What can hang from each mark
zuka: varaz vuno
revavis: kulu
bunun: rizogu
tosi: kulu varaz
rizogu: bunun kulu
kulu: revavis rizogu tosi
rulu: zukib
vuno: zuka
zukib: varaz
varaz: tosi zuka zukib

Each row was made from one small tree. Brackets hold a mark, then the marks that hang from it, in alphabetical order. Every link used is in the known rows. Write each row's tree.
Known rows
(varaz (tosi (kulu revavis rizogu)) (zuka vuno) zukib): [ 2.076 -2.359 -0.307  2.883 -0.047  0.133  0.240  0.394 -1.002  2.019
  3.933 -3.750  0.159  1.223 -0.584  3.084 -0.730  0.124 -1.290 -0.095
  3.578 -2.458 -1.673]
(rizogu kulu): [ 1.114  2.660  0.848 -2.056  0.040  0.831  0.842  0.345 -0.761  1.573
 -0.944  2.353  0.099 -0.829 -0.007 -0.117  0.424  0.917  0.065  0.355
 -1.233  0.063  0.309]
(vuno (zuka (varaz tosi))): [ 0.807  2.923 -0.430 -0.853 -1.189  0.267  1.021  1.877  0.150 -2.035
  3.812  0.013  0.536 -0.684 -1.335  0.484 -0.815 -1.407 -1.504 -1.194
 -0.756 -2.859  0.189]
(varaz zuka zukib): [ 3.584  0.777 -0.406  2.358 -0.444  0.782 -0.722 -0.130  0.205  0.125
  3.969 -0.981 -1.260  0.591 -1.288 -0.869 -2.944  0.543 -1.277 -3.002
  1.760 -2.172 -0.883]
(varaz zuka): [ 1.496  1.107  1.161  0.760 -0.501  0.760 -0.073  0.539  0.333 -1.305
  1.907 -0.352 -0.642  0.372 -0.360 -1.961 -1.148  0.258 -1.402 -0.998
  0.064 -2.162 -0.399]
(tosi (kulu rizogu) varaz): [ 0.179 -0.776  2.478  0.682 -0.284  0.001 -1.044 -0.389  1.065  0.229
 -2.281 -1.645 -2.345  0.655  1.164  0.577  1.881  1.059  1.294 -0.674
 -0.747  2.449 -0.067]
(tosi kulu (varaz (zuka vuno) zukib)): [ 3.852 -1.112  2.458  1.352  0.019  0.211 -1.333 -1.578  1.619 -0.005
  3.211 -2.200 -2.828  2.265 -0.662 -0.948  0.735  1.636  0.129 -2.918
  0.903 -1.802  0.010]
(rulu (zukib (varaz (tosi (kulu revavis (rizogu bunun)))))): [-2.904 -1.570 -4.105  1.015 -0.027 -0.503 -0.947  0.193  2.122  0.491
 -3.406 -2.530  1.499 -1.401  0.234  3.738 -0.183 -1.013  2.089  2.399
 -2.007  1.436  0.005]
(kulu revavis rizogu tosi): [-5.067  0.435 -0.161  0.395 -0.035 -0.972  0.274 -0.084 -2.401 -0.183
 -2.968  1.839  0.999 -0.895  2.590 -0.945  2.240 -1.396 -1.179  0.597
  0.047  3.450 -0.333]
(bunun (rizogu (kulu revavis (tosi varaz)))): [-0.915  1.814  0.768 -1.645  0.726 -0.305  1.349  0.408 -1.660  1.369
 -2.178  5.258 -0.090 -0.292  1.263 -0.967  3.060  0.016  0.771  1.027
 -0.706  4.040 -0.827]
(zukib (varaz (tosi (kulu (rizogu bunun))) zuka)): [ 0.663 -3.772 -0.607  2.250  0.008  0.314 -0.650  0.258  0.904 -0.581
 -0.936 -3.450  0.635 -0.166 -0.961  2.999 -3.994  0.531  0.813  2.212
  1.285 -0.249 -0.549]
(tosi (kulu rizogu)): [-0.449 -0.675  1.145  0.190 -0.398  0.584  0.808  1.049 -0.146  1.014
 -2.444 -0.801 -1.169  0.056  1.605  1.125  2.025  0.921  0.395  0.187
 -0.595  2.109 -0.966]
(zukib (varaz (tosi (kulu revavis rizogu)) (zuka vuno))): [ 0.092 -2.789 -0.543  1.876 -0.159  0.095  0.072 -0.336  0.907 -0.493
  1.033 -4.410  1.286  0.764 -0.515  2.864 -1.627  0.486 -0.342  2.714
  0.329 -2.327 -0.469]
(varaz (tosi kulu) (zuka vuno) zukib): [ 4.453 -2.050  0.327  2.531 -0.267  0.619 -0.268  0.182 -0.554  1.468
  5.369 -3.795 -0.723  1.756 -1.758  1.971 -1.687  0.650 -1.055 -1.576
  3.056 -3.949 -1.489]
(zuka (varaz zukib) vuno): [ 2.867  2.218 -0.970 -0.835 -1.057  1.135  2.114 -0.349  1.214 -1.171
  4.325 -2.611  0.137  1.363 -1.951 -0.799 -0.747  0.154 -0.498 -1.681
 -1.642 -3.230  0.374]
(rizogu bunun (kulu revavis)): [-2.170  2.141  0.823 -3.285  1.084  0.110  2.557  0.737 -0.839  1.595
 -3.256  4.305  1.466 -2.404  0.749  0.036  0.211 -0.111  0.644  2.843
 -0.051  2.420  0.723]
(tosi kulu (varaz zuka)): [ 1.535 -0.526  3.231  0.909  0.166 -0.039 -1.279 -0.928  1.640 -0.814
  0.362 -1.010 -2.561  1.572  0.358 -1.255  1.110  1.229  0.261 -1.896
  0.115 -0.524  0.028]
(rizogu bunun (kulu tosi)): [-1.033  0.027  1.378 -2.924  0.935  0.124  0.643  0.153 -2.159  0.630
 -3.716  5.438  0.716 -1.791  0.249 -1.779 -0.033  0.066  0.796  0.925
  0.560  2.951  1.061]
(bunun (rizogu kulu)): [ 1.838  2.088  0.389 -1.825 -0.003  1.135  2.372  1.921 -1.008  1.868
 -1.369  3.975 -0.338 -0.513  0.223  0.183  1.472  0.827  1.062  1.449
 -1.241  2.681 -1.402]
(rulu (zukib (varaz (tosi (kulu revavis rizogu)) zuka))): [-1.737 -1.608 -3.995  2.241 -0.141 -0.441 -1.833 -0.070  2.249  0.043
 -1.351 -3.169  1.197 -0.301  0.088  3.243 -0.191 -0.656  0.891  1.252
 -1.519 -0.857 -0.264]
(rulu (zukib (varaz (tosi (kulu revavis)) (zuka vuno)))): [-0.906 -1.089 -3.268  1.209 -0.134 -0.334 -1.275 -0.523  2.628 -0.374
  0.457 -3.293  1.320  0.328 -0.433  2.138  0.618 -0.496  0.493  1.172
 -2.227 -2.815  0.192]
(rulu zukib): [-0.718  2.249 -2.464 -0.143 -0.800  0.329 -1.026  0.501  1.858 -0.201
 -0.760 -0.459 -0.287 -0.739  0.115 -0.517  1.648 -0.778  0.694 -1.049
 -3.538 -0.466  0.174]
(zuka (varaz (tosi (kulu revavis rizogu)) zukib) vuno): [ 1.049  0.093 -1.354  0.351 -0.562  0.379  2.374  0.175  0.177  0.740
  3.097 -4.346  1.087  1.329 -1.123  2.985 -0.052 -0.382 -0.276  0.006
  0.295 -2.110 -0.610]
(bunun (rizogu (kulu revavis (tosi (varaz (zuka vuno)))))): [ 0.200  0.907  1.476 -1.753  0.689 -0.091  1.419  0.279 -1.437  0.604
 -0.476  4.889  0.058  0.538  0.793 -1.891  3.531  0.321  0.075  1.244
 -0.143  2.019 -0.454]
(vuno (zuka (varaz zukib))): [ 1.906  3.457 -1.032 -0.600 -1.130  0.439  0.839  1.132  0.724 -1.701
  4.495  0.919 -0.456 -0.524 -1.269 -0.584 -0.721 -0.741 -1.440 -2.970
 -0.749 -2.179  0.262]
(revavis (kulu rizogu tosi)): [-1.836 -1.006 -0.005 -1.610 -0.013 -0.235 -1.030  0.290 -1.993 -0.209
 -3.756  2.254 -0.739  0.193  1.890 -3.783  0.497  0.697 -0.390 -0.628
 -0.409  1.754  0.473]

Which tree is each row?
[ 1.723 -0.872 -0.677  3.420  0.367 -0.241 -0.125  0.131 -0.850  2.237
  3.496 -2.584 -0.186  0.789 -0.630  3.070 -2.020 -0.153 -1.223 -1.518
  3.805 -2.029 -2.093] : (varaz (tosi (kulu revavis)) zuka zukib)
[-1.436 -1.080  0.803 -1.331  0.061 -0.626 -2.180 -0.648 -1.205 -0.672
 -3.745  1.758 -1.486  0.563  1.627 -4.197  0.387  0.810  0.176 -1.205
 -0.537  1.929  1.018] : (revavis (kulu rizogu (tosi varaz)))
[-0.917 -2.862  1.759 -2.164  0.399 -0.426 -1.641 -0.339 -0.981 -1.676
 -3.088  2.260 -1.113  0.649  1.033 -5.257  0.035  0.879  0.198 -0.059
  0.594  1.143  1.711] : (revavis (kulu (rizogu bunun) (tosi (varaz (zuka vuno)))))
[ 0.627  2.095  0.083 -0.838 -0.901  0.144  1.208  1.888  0.225 -1.507
  3.147  0.053  0.145 -0.333 -0.785  0.999  0.330 -0.952 -1.229 -1.261
 -0.509 -2.366 -0.083] : (vuno (zuka (varaz (tosi kulu))))
[ 2.035 -2.551 -0.102  1.655 -0.321  0.456 -0.322 -0.487  1.265 -0.927
  2.174 -4.407  0.587  1.175 -1.437  1.924 -2.432  0.888 -0.199  1.488
 -0.065 -3.518 -0.322] : (zukib (varaz (tosi kulu) (zuka vuno)))
[ 0.681 -1.730 -3.045  1.356 -0.445  0.141 -1.809 -0.318  2.737 -0.626
  0.740 -3.660  0.676  0.530 -1.077  1.886 -0.061 -0.093  0.876  0.580
 -2.283 -3.087  0.225] : (rulu (zukib (varaz (tosi kulu) (zuka vuno))))
[-4.110  0.825  0.018 -0.679 -0.010 -0.064  2.074  1.409 -0.539  0.180
 -3.443  0.823  1.075 -2.155  1.727  0.549  0.296 -1.062  0.179  2.980
  0.023  3.675 -0.247] : (kulu revavis (rizogu bunun))
[-2.034  0.024  2.465 -2.957  1.487 -0.759  0.383 -1.102 -1.329 -0.175
 -2.212  5.132  0.981 -0.943  0.580 -2.690  1.453 -0.189  0.167  1.467
  1.022  1.638  1.929] : (rizogu bunun (kulu revavis (tosi (varaz (zuka vuno)))))
[ 2.929  0.316 -0.844  0.149 -0.719  0.764  2.001 -0.005  0.526  0.337
  4.282 -4.365  0.412  1.746 -2.015  2.098 -0.856  0.036 -0.096 -1.176
 -0.158 -3.360 -0.514] : (zuka (varaz (tosi kulu) zukib) vuno)
[ 1.909 -0.701 -0.198  0.668 -0.660  0.826 -0.208 -0.838  1.971 -2.389
  2.221 -2.739  0.333  0.784 -1.321 -0.985 -2.393  1.045 -0.542  0.980
 -1.611 -3.363  0.572] : (zukib (varaz (zuka vuno)))
[-3.515 -0.631  1.040 -0.628  0.423 -0.153  2.247  1.204 -0.285  1.147
 -3.978  0.619  0.031 -1.078  2.480  1.192  2.343  0.007  0.570  2.200
  0.219  3.767 -0.787] : (tosi (kulu revavis (rizogu bunun)))
[ 0.264 -1.838  0.224 -0.017  0.231 -0.602 -2.903 -1.000 -1.218 -0.435
 -1.794  1.539 -1.820  1.065  0.919 -4.051 -0.895  1.033 -0.285 -2.510
  1.156  0.945  0.745] : (revavis (kulu rizogu (tosi (varaz zuka zukib))))
[-2.898 -0.654  2.297 -0.255  0.562 -0.733  0.369 -0.236  0.925  0.405
 -3.858 -0.167 -1.179 -0.447  2.070  0.695  2.250  0.164  1.512  1.290
  0.032  4.142  0.176] : (tosi (kulu revavis (rizogu bunun)) varaz)
[-1.372  0.600  1.061  1.047  0.416 -1.325 -1.345 -2.353 -0.849 -1.071
  2.230  0.823 -0.369  1.014  0.590 -3.033  1.323 -0.839 -1.554 -2.237
  1.110 -0.411  0.561] : (kulu revavis (tosi (varaz (zuka vuno) zukib)))
[-2.387 -1.080  0.395  0.698  0.164 -0.231  1.431  1.547 -1.192  1.769
 -2.199 -1.779  0.824 -1.019  1.044  3.578  0.096 -0.805  0.442  2.454
  1.394  2.026 -1.419] : (varaz (tosi (kulu revavis (rizogu bunun))))
[-3.126  0.917  1.793 -2.880  1.508 -0.950  0.335 -0.974 -1.527  0.548
 -3.984  5.553  0.859 -1.749  1.010 -1.618  1.046 -0.481  0.836  1.259
  0.512  3.638  1.600] : (rizogu bunun (kulu revavis (tosi varaz)))
[ 1.328  0.405  2.467 -1.667  0.435 -0.034 -1.317 -1.459 -1.284 -0.218
  0.013  3.105 -0.369  0.621 -0.237 -2.703  1.535  0.798 -0.436 -1.021
 -0.127 -0.772  1.497] : (rizogu (kulu (tosi (varaz (zuka vuno)))))
[ 4.153  0.677  1.537  1.434 -0.585  0.415 -1.865 -1.532  1.464 -1.067
  4.527 -2.226 -2.081  1.526 -1.735 -2.004 -1.506  0.787 -0.407 -2.718
  0.404 -2.741  0.444] : (tosi (varaz (zuka vuno) zukib))
[ 2.165  1.964 -2.253  1.388 -0.782  0.559  0.901  0.185  0.206  0.190
  3.168 -3.389  0.536  0.440 -2.307  2.455 -3.893 -0.840 -0.091 -2.021
  0.294 -1.953 -0.891] : (zuka (varaz tosi zukib))
[-2.058  0.730  0.952 -2.042  1.533 -0.955  0.017 -1.300 -1.612  1.326
 -2.969  5.188  0.567 -1.661  0.540 -1.124  0.051 -0.370  0.907  0.285
  1.389  3.657  1.287] : (rizogu bunun (kulu revavis (tosi (varaz zukib))))
[-5.800 -0.691  0.140 -0.537  0.403 -0.973  0.824  0.424 -2.357 -0.445
 -4.457  2.891  1.375 -1.865  2.444 -1.094  1.227 -1.659 -0.317  1.827
  0.894  4.941  0.105] : (kulu revavis (rizogu bunun) tosi)
[ 0.319 -0.616 -3.944  2.021 -0.597  0.058 -2.401 -0.267  2.531 -0.945
  0.424 -3.214  0.896 -0.250 -1.407  1.783 -2.024 -0.715  0.786  0.122
 -2.179 -2.503  0.148] : (rulu (zukib (varaz tosi zuka)))
[ 2.088  2.750 -1.451  0.221 -1.166  0.294  0.441  1.435  0.053 -1.128
  5.074 -0.411  0.145 -0.589 -1.908  1.147 -1.960 -1.248 -1.378 -2.448
  0.229 -2.813 -0.188] : (vuno (zuka (varaz tosi zukib)))
[ 0.778  1.080  0.267 -0.308  0.861 -0.237  0.658  0.018 -1.646  1.642
 -0.417  5.020 -0.413  0.181  0.573 -0.834  1.752  0.259  0.343 -0.278
  1.089  3.106 -1.072] : (bunun (rizogu (kulu revavis (tosi (varaz zuka zukib)))))
[ 0.809 -0.793 -3.537  1.403 -0.751  0.237 -2.102 -0.352  2.626 -1.179
  1.349 -3.668  1.086  0.159 -1.625  1.296 -1.128 -0.531  0.610  0.608
 -2.595 -3.565  0.455] : (rulu (zukib (varaz tosi (zuka vuno))))
[-2.485  0.313  2.032 -2.326  1.631 -0.923  0.038 -1.002 -1.428  0.175
 -3.194  5.513  0.862 -1.376  0.798 -2.170  0.551 -0.372  0.315  1.031
  1.402  2.642  1.571] : (rizogu bunun (kulu revavis (tosi (varaz zuka))))
